In the rows, zero is written as 128.
Known rows, with every step that occurs
nakan-tefaz-vefen-kubod-nabop-pite: [137 116 100 151 127 120 102  55  89 124 140 129 143 103 133 139 162 168
 158 149 104 140 102 196 118 169 106  92 102 106 126 123 101  71 109  90
 150 135 147 136 115 167 163 124  92 127 179 133 122 139  76 226 122]
vefen-kubod: [124 159 100 138 100 124 102 132  79 145 158 132 146  96 151 192 138 123
 121 116 127 105  91 192 113 114 192 156 190 103 109 131 112 149 161 137
 110 151  94 136 109 134 114 132 117  94 137 135 205 121  67 157  77]
tefaz-vefen-kubod-nabop-pite: [128 111 103 141 130 141 104  71  71 111 150 105 159  97 127 143 153 179
 147 140  82 135 113 203 122 159  97  98 111 115 129 101  99  98 120  95
 152 145 137 144  92 151 162 107 102 156 186 128 150 137  52 218 130]
nakan-tefaz: [159 157 123 121 114  84 138 120 139 168 106 186  99 115 154 158 136  80
 148 125 187 127  93  77 154 132 176 112 119  92 101 176 146 104  98 144
 108  89 138 115 140 148 126 178  97  50 111 127  99 149 165 153 115]
nabop-kubod: [138 147 121  83 124 145 144 137 136 133 140 140 137 137 125 136 145 109
 107 154 146 160 145 116 145 159 152 173  89  83 106 125 111 137 101 131
  87 119 123 141 115 131 140 125 138 148 140 152 184 119 134 152 128]
vefen-kubod-nakan-tefaz-puze: [112 153 138 137 114  98 148 140  95 143 126 159  96 126 121 134 112 115
 140  83 171  81  99 130  73 137  90  72 170 171 132 129 118 112  97 106
 127 150 157  42 155 127 120 135 100  36  77 171 122 115 151  96  81]
puze-pite: [124 133 101 116 114 151  88 144 136 133 185 166 124  77 166 130 112 112
 108 112 147 110  88  77 162 101 152 136 143 113 124 153 141 127 197 135
  59 138 123 132  90 140 130 129 105 125 153  74 138 146 108 122  77]
nakan-kubod: [142 132 135 141 125 123 128 146 130 179 120 116  94 118 169 114 102 108
 136 142 138 120 112  98 106  83 171 152 131 164 128 121 170 133 123 150
 155 126 133 109 152 121 120 151 121 111 134 124 109 129 112 100 118]
zapa-kubod-nakan: [101 197 134 111  59 126 123 189 108 104 133 123 153 125 111 182 143 122
 100 116 126 143 135  98 186 110 109 130 126 135 105 154 109 168 133 110
 171 177  79  90 120  73 127 155 138 124  91 146 127 135 182  95 162]
zapa-kubod-nakan-tefaz: [128 193 132 128  66  82 119 151 132 136 100 176 118 125 135 171 165 103
 124 124 162 136 119  83 177 120 125 117 101 120 105 186 130 122 112 125
 153 140 117  69 156 115 133 184 112  65  84 150  75 142 221 113 148]
nabop-pite-puze: [ 76 135 152 111 131 149 153 136 120  59 161 124 143  94  97 101 117 108
 156 127 111 158 134 130 161 152 168  51 139  91 205 124 144 112 162 125
  89  85 115 131  87 154  94 151 124 165 183 124 147 134 111 136 137]
puze-pite-nabop: [ 85 105 138 143 164 113  80 152 152  98 143 161 119 125 143 105 108  98
 100 106 158 147 167 140 164 133 156 178 164 136 152  90 159 130 172 147
  44 110 102 139 120 126 142 146 143 149 115  95 134 117 135 117  98]
nakan-tefaz-puze-pite-nabop-kubod: [100 110 141 135 176 121 111 133 192 109 121 178 115 180 129  51 128 112
  93 121 161 160 172 142 130 182 113 175 115 132 153  75 116  88 121 129
  31 112 158 112 139 159 175 122 155 150 110 152 141  84 192 107 103]
tefaz-vefen-kubod-nabop: [125  99  99 167 136 128 113  90  74 153 101  94 173 112 137 194 149 167
 109 115  91 108 116 216  94 113  67 158 128 144  62 103  85 141 114 116
 195 150 114 161 109 112 153 100 128 134 139 128 186 123  66 186 129]
tefaz-puze-pite: [111 111 110 106 136 161 113 154 131 134 198 160 104  94 158  90  81 120
 109  75 137  92  85  85 116 102 108 100 163 152 139 108 135 121 175 130
  68 148 169 104  92 128 135 126 116 118 122 105 121 143 103  88  65]
puze-tefaz-nakan-kubod: [169  99 163 129 111 146 108 120 176 138 126 116  48 165 138 117 102 128
 141 165 130  62 126  67  88  85 176 145 147 144 151 134 149 154 135 152
 158 150 128 131 171  98 109 110 150 112 142  90  83 150 139  60 149]
tefaz-puze: [121 126 141  98 146 134 176 145 100 146 139 130 101 123 131 127  79  98
 127  70 137 115 113 117  89 115 102  78 167 148 123  88 132 127  90 129
 116 120 163 109 102 106 119 134 111 105  88 159 123 134  94  93 100]
zapa-kubod-nabop: [108 133 111 135 107 127 104 141 121 122 110 108 157 129 157 161 143 131
  82 103  95 167 135 154 147  82  69 170  74 103  54 116  93 156  93 131
 179 170 117 142  75  55 182 160 129 198 110 159 120 137 132 144 192]
pite-nabop: [104 127 153 133 166 100 127 150 125 102  99 140 130 141 121 146 108  77
 108 103 150 165 191 164 151 140 169 170 161 122 132  86 156 139 113 154
  75  91 102 153 124 107 123 155 150 136  90 127 150 110 130 128 134]
pite-puze-tefaz-vefen: [173  88 146 101 154 152 148 121 177 131  86 141 145 166 130 168 101 152
 175 123  82 111 134 106 126 139 150  82 148 116 129 131 123 129 132 164
 166  96 106 184 143 161 126 115 168 128 153 100 140 132 128 130 155]
nabop-pite: [134 150 123  92 109 138 128 113 105 106 175 137 124  86 129 130 136 115
 163 141 123 155 111 106 162 162 176  67 120  79 165 139 138  98 129 114
  83 117 135 144  83 158 124 147  87 135 170 115 123 154  85 196 115]
nabop-kubod-nakan-tefaz-puze-pite: [105 133 122 121 121 137 119 145 160 130 175 187 101 112 134  66 118 140
 112 107 170 103  97  74 117 136  79  98 123 163 145 140 118  92 148 103
  66 160 173  55 136 167 150 109 115  97 119 117 108 121 184  78  76]
nabop-pite-puze-tefaz-vefen-kubod: [157 113 119 130 127 155  91  99 128 116 133 134 163 130 130 163 127 181
 168 139  65 103 111 198 103 160 175  87 186 107 157 125  95 111 174 145
 134 145  85 167 125 179 135 109 146 128 182 109 178 113  74 175 114]
zapa-kubod-puzi: [100 173 106 125 107 113 114 150 126  93  97  86 134 157 142 191 153 107
  69 111  86 190 125 132 133 135 113 149 136  93  74 103 116 144 117 104
 138 168 115 169  49  55 137 167 128 171  94 134 117  80 129  99 211]
kubod-nabop-pite: [110 116 119 124 125 135 114  92  88  98 166 109 142  84 131 127 148 129
 147 141 114 162 113 140 137 154 112  89  74  89 133 122 116 106 102  93
 126 144 142 145  78 126 151 127  78 166 181 126 123 152  85 214 144]
tefaz-nakan-kubod-vefen-nitadu: [138 125  89  98 142 143 186 183 111 198 151  90 122 108  97  83 142 148
 121 145 117  98 160 119  94 100 123 164 163 148 120 132 184 166 144 141
 167 102 129 130 178 101  42  75 102 189  56 131 124 162  81  68  94]
nakan-kubod-zapa: [116 124 142 147 124 109 121 138  64 164 147  83 165 123 135  85  97 121
 114 137 123 136 100 144 117  63 147 180  84 158 146 146 131 169 145 129
 163 164 161 130 141 119  88 176 121  98 105 115  83  98  85 118 130]
nabop-kubod-nakan-tefaz-vefen-nitadu: [171 116  96  93 128 130 215 119 128 213 119 167 143 131  79 161 156 158
 122 147 133 127 155 141 137 195 115 134 107 120  86 157 153 108  96 117
 184  68 121 100 174 156  71  82  92 127 102 147 162 158 149 111 108]
kubod-nakan: [102 169 132 113  84 121 138 168  78 128 140 120 147  85 103 193 135 101
 141 121 168 114 129  82 157 137 124 111 133 136 122 162 138 165 127 105
 143 144  99  86 131  97  87 116 113  79 115 122 148 144 158 120 129]
nabop-kubod-nakan-tefaz-vefen: [177 139 138 119 118  99 190  99 138 174  66 157 140 154 102 165 156 139
 147 152 149 125 145  93 157 181 100 108  99 156 102 142 114  98  89 124
 176  83 139 114 185 173 130 113 139  60 118 132 128 123 188 139 137]
nakan-tefaz-vefen: [205 127 126 128 141  94 185  83 134 191  59 172 117 140 133 176 129 118
 154 120 143 125 116 102 150 146 135  98 125 138  90 136 139  87  90 155
 169  58 146 153 162 175 138 147 125  56 112 111 102 137 138 150 126]
zapa-kubod-nabop-pite: [114 143 111 119 106 141  93 109 110  87 159 118 141 108 144 116 152 148
 125 140  80 184 126 155 158 134 102 107  79  82 127 124 100 108 111 107
 136 164 129 141  63 107 179 156  99 207 157 150  98 140 100 188 170]
nakan-tefaz-puze-pite-puzi: [154 122 123 168 162 138 153 115 188  88 135 162 107 134 134  74  92  80
  98  87 183 127 100 110 151  88 127 145 191 142 127 143 124 101 176 136
  34 102 141  96  90 144 150 125 146 121 143 155 128 131 148  98  69]
nabop-pite-puzi: [162 152 124 144 134 133 160 100 147  58 138 117 131 126 112 117 126  81
 131 135 157 175 126 138 182 129 186 124 164  90 153 152 119 105 157 126
  51  89 109 135  78 137 132 128 131 156 182 164 153 143 104 174 118]

Rows
[ 61 105 151 148 139 146 142 131 121  70 141  88 142 111 109  65 117 136
 156 139  96 154 133 151 120 128 119  74 110 132 185 106 142 105 144 106
 146 105 131 110 105 131 118 136 118 192 197 127 117 127 114 141 153]	nakan-kubod-nabop-pite-puze
[104 157 154 137 118  81 137 130 149 129  94 166 122 146 100 137 163 100
 130 136 195 146 161 106 162 186 127 143  94 134 132 152 139 111  97 114
  98 105 122  74 183 147 140 142 123  68  97 149 120 110 233 131 138]	pite-nabop-kubod-nakan-tefaz
[111 134 120 109 121 120 127 124  72 139 163  98 193 141 102 107 135 125
  92 145 128 166 129 162 155 128 128 191  45 100 129 153  94 183 126 126
 110 155 158 153 111 138 101 152 139 129 117 148 148  89 112 152 135]	nabop-kubod-zapa
[105  72 160 162 136 158 112 114 155  99 117  72  93 155 121  96 120 144
 129 146 104  86 142 128  72  73  87 143  95 149 127 114 133 163 119 122
 198 148 127 127 150  75 130  96 148 168 151 111 103 141 138  89 179]	pite-puze-tefaz-nakan-kubod-nabop
[170 119  95 111 124 117 215 130 109 213 122 167 131 111  86 182 140 144
 137 130 145 107 141 128 139 165 118 112 126 127  84 163 169 111 102 123
 201  70 115 102 170 146  60  94  83 109  90 130 137 160 133 118 100]	kubod-nakan-tefaz-vefen-nitadu
[114  89 125 164 136 127 122 123 108 158 111  84 124 115 159 118 114 137
 123 130 132 128 122 140  91  68  85 166  81 164  84 109 140 141  93 120
 194 156 142 114 127  89 145 131 111 153 140 133 112 131 105 136 151]	nakan-kubod-nabop
[144 132 103 166 129  92 125  90  44 168 123 120 195 129 110 151 130 152
 109 125 108 115  88 218 127 117 135 168 121 136 128 152  87 148 150 132
 168 144 146 152 140 166  92 153 133  50 106 120 128  87  72 176 102]	nakan-tefaz-vefen-kubod-zapa
[110 149 126 147  97 147 112 148  96 111 118 118 177 117  96 196 134 169
 152 129 103  79 131 165 115 149 123 101 185 153 151 153 104 160 177 119
 174 163  66 110 156 144  91  94 155  88 147 118 188 116 143 122 126]	pite-puze-tefaz-vefen-kubod-nakan
[119 108 147  89 129 156  84 153 188 102 134 155 129 128 145 152 102 118
 179 127 120 113 124  90 115 112 194  88 136  69 140 175 132 161 152 158
  94 134  87 163 105 145 119 135 140 142 155 111 145 142 155 127 152]	pite-puze-tefaz
[151 133 122 108 131 134 109 166 161 152 100  85 112 150 132  67 138 157
 162 156 110  82 135  66  86  84 131 149 154 172 145 137 152 186 142 162
 147 154 137 170 187 117 117  97 166 148  69 103  75 133 120  81 135]	puze-tefaz-nakan-kubod-vefen
[ 97 111 134 118 164 137  95 134 176  98 139 158 143 156 128  78 131 120
  79 140 146 169 183 149 155 173 141 207 109 110 150  88 130 123 148 130
  32 119 127 147 119 141 167 116 166 184 135 126 178  91 166 124 108]	puze-pite-nabop-kubod
[106 138 125 152 137 111 124 134 120 134  89  61 104 142 145 150 128 111
 106 131 120 155 106 116  77 122 129 148 145 146 103 111 167 121 111 101
 148 153 143 139 100  87 104 140 102 123 129 119 108  74 110  94 177]	nakan-kubod-puzi
[145  95 182 135 113 155 124 132 179 106 124 103  61 169 118  92  97 131
 154 154 113  66 138  86  83  76 171 120 146 138 176 129 159 152 148 150
 157 136 120 135 169 105  92 112 170 133 153  91  92 143 153  40 152]	pite-puze-tefaz-nakan-kubod
[118 107 140 143 116 140 120  83  99  95 160  83  91 114 121  83 138 152
 143 165 106 130 122 128 105 133  98 104  84 131 157 103 134 105 113  95
 156 145 154 127 118 112 138 100 103 174 177 116  89 153  96 148 150]	tefaz-nakan-kubod-nabop-pite
[139 153 129 113 136 125 156 163 124 156 102  67 117 131 122  65 142 142
 136 145 114  96 144  75 110  83 107 153 158 187 148 117 157 173 146 150
 153 131 150 153 183 113  98 107 163 148  53 113  82 127 104  80 120]	tefaz-nakan-kubod-vefen
[172  87 139  94 147 157 140 101 175 117 111 139 148 151 124 146 105 162
 187 142  72 125 135 109 133 164 159  52 137 108 158 131 119 111 134 147
 146 101 117 183 133 178 145 117 155 141 176  97 129 137 124 152 158]	nabop-pite-puze-tefaz-vefen
[100 120  91 158 127 133  90 105  75 129 139  99 162  82 147 186 156 140
 104 113 117 120 107 213  99  96  91 170 127 115  72 128  98 159 121 117
 155 172 111 132  89  97 141 120 106 139 137 148 188 131  69 184 119]	vefen-kubod-nabop
[110  79 144 125 136 163  61 131 188  90 156 119 118 127 147  85 111 154
 195 150  95 121 119 118  95 117 159  75 101  96 171 150 127 122 146 131
 123 164 115 141 114 148 153 126 128 175 194 110 103 138 146 143 170]	nakan-kubod-nabop-pite-puze-tefaz
[159 127 157 135 144  81 179 101 146 150  42 161 143 185  91 151 152 134
 133 143 146 140 174 124 163 196 100 134 113 171 120 109 128  94  79 130
 165  64 131 118 201 165 137 115 160  75  99 133 115 103 205 130 146]	pite-nabop-kubod-nakan-tefaz-vefen
[124 192  92  97 118 109 121 203 130 142 102 106 189 118 151 101 156 139
 108 115  86 168 145 102 163  91 109 162 139 132 100 127 118 166 131 162
 132 154 113 173 121  97 155 161 157 189  32 149 101 123 114 119 154]	zapa-kubod-vefen
[ 89 103 141 122 182 140 110 149 177  93 146 155 129 171 124  60 108 123
  80 120 136 160 183 155 125 178 109 182 126 135 158  61 120 117 126 135
  31 124 141 125 122 136 165 113 165 179 120 142 167  86 167  97 100]	tefaz-puze-pite-nabop-kubod
[ 78 155 155 120 125 116 130 161 120  93 113 113 159 148  83 139 148 112
 109 139 156 160 198 141 161 186 109 174 109 150 147 117 127 154 112 100
 105 128  99  98 158 107 110 106 153 132 113 155 185 103 202 119 150]	pite-nabop-kubod-nakan
[181 139 106 150 126  97 134  94 106 183  90 155 142 124 133 200 148 144
 135 123 118 104  96 185 118 144 153 135 180 130 101 129 114 102 139 145
 159 103 115 136 156 168 133 129 134  54 133 125 162 118  94 162  91]	nakan-tefaz-vefen-kubod
[144 137 117 161 138 133 138  94 157  41 121  97 146 139 117 105 144 109
 100 129 120 196 143 177 178 103 120 154 124  95 120 133  86 110 130 118
  96 121 111 139  60  97 178 133 140 220 173 182 134 140 123 170 161]	zapa-kubod-nabop-pite-puzi
[150 124 160 134 105 135 155 116 128 137 121  97  53 153 124 111 105 113
 115 153 138  87 130  86 101  80 154 148 152 159 154 112 162 143 129 145
 170 112 135 120 171  92  85 117 152 114 130 101 100 145 126  56 130]	tefaz-nakan-kubod
[133  73 145 152 125 145 101 100 146 125 124  74  87 143 141 116 125 152
 139 154 119  86 130 112  76  76  88 157  91 145 100 124 129 162  99 127
 191 173 136 140 144  72 140  93 139 158 147 108  94 152 128 102 173]	puze-tefaz-nakan-kubod-nabop
[148 140 145 110 142  98 168 133 131 167 115 176  79 135 137 116  95  85
 150  78 169 106 100  96  87 122 110  74 147 140 118 115 135  92  73 137
 112 103 180  80 132 136 131 156  97  55  76 161  87 130 146 110  98]	nakan-tefaz-puze
[126 122 114 121 135 134 111 140 153 152 175 201  90 102 159  83  94 113
 115  81 166  90  76  71 117 107 106  95 148 148 138 130 140  91 158 126
  57 139 168  85 112 161 151 139 100  81 117 106  87 145 141  90  62]	nakan-tefaz-puze-pite
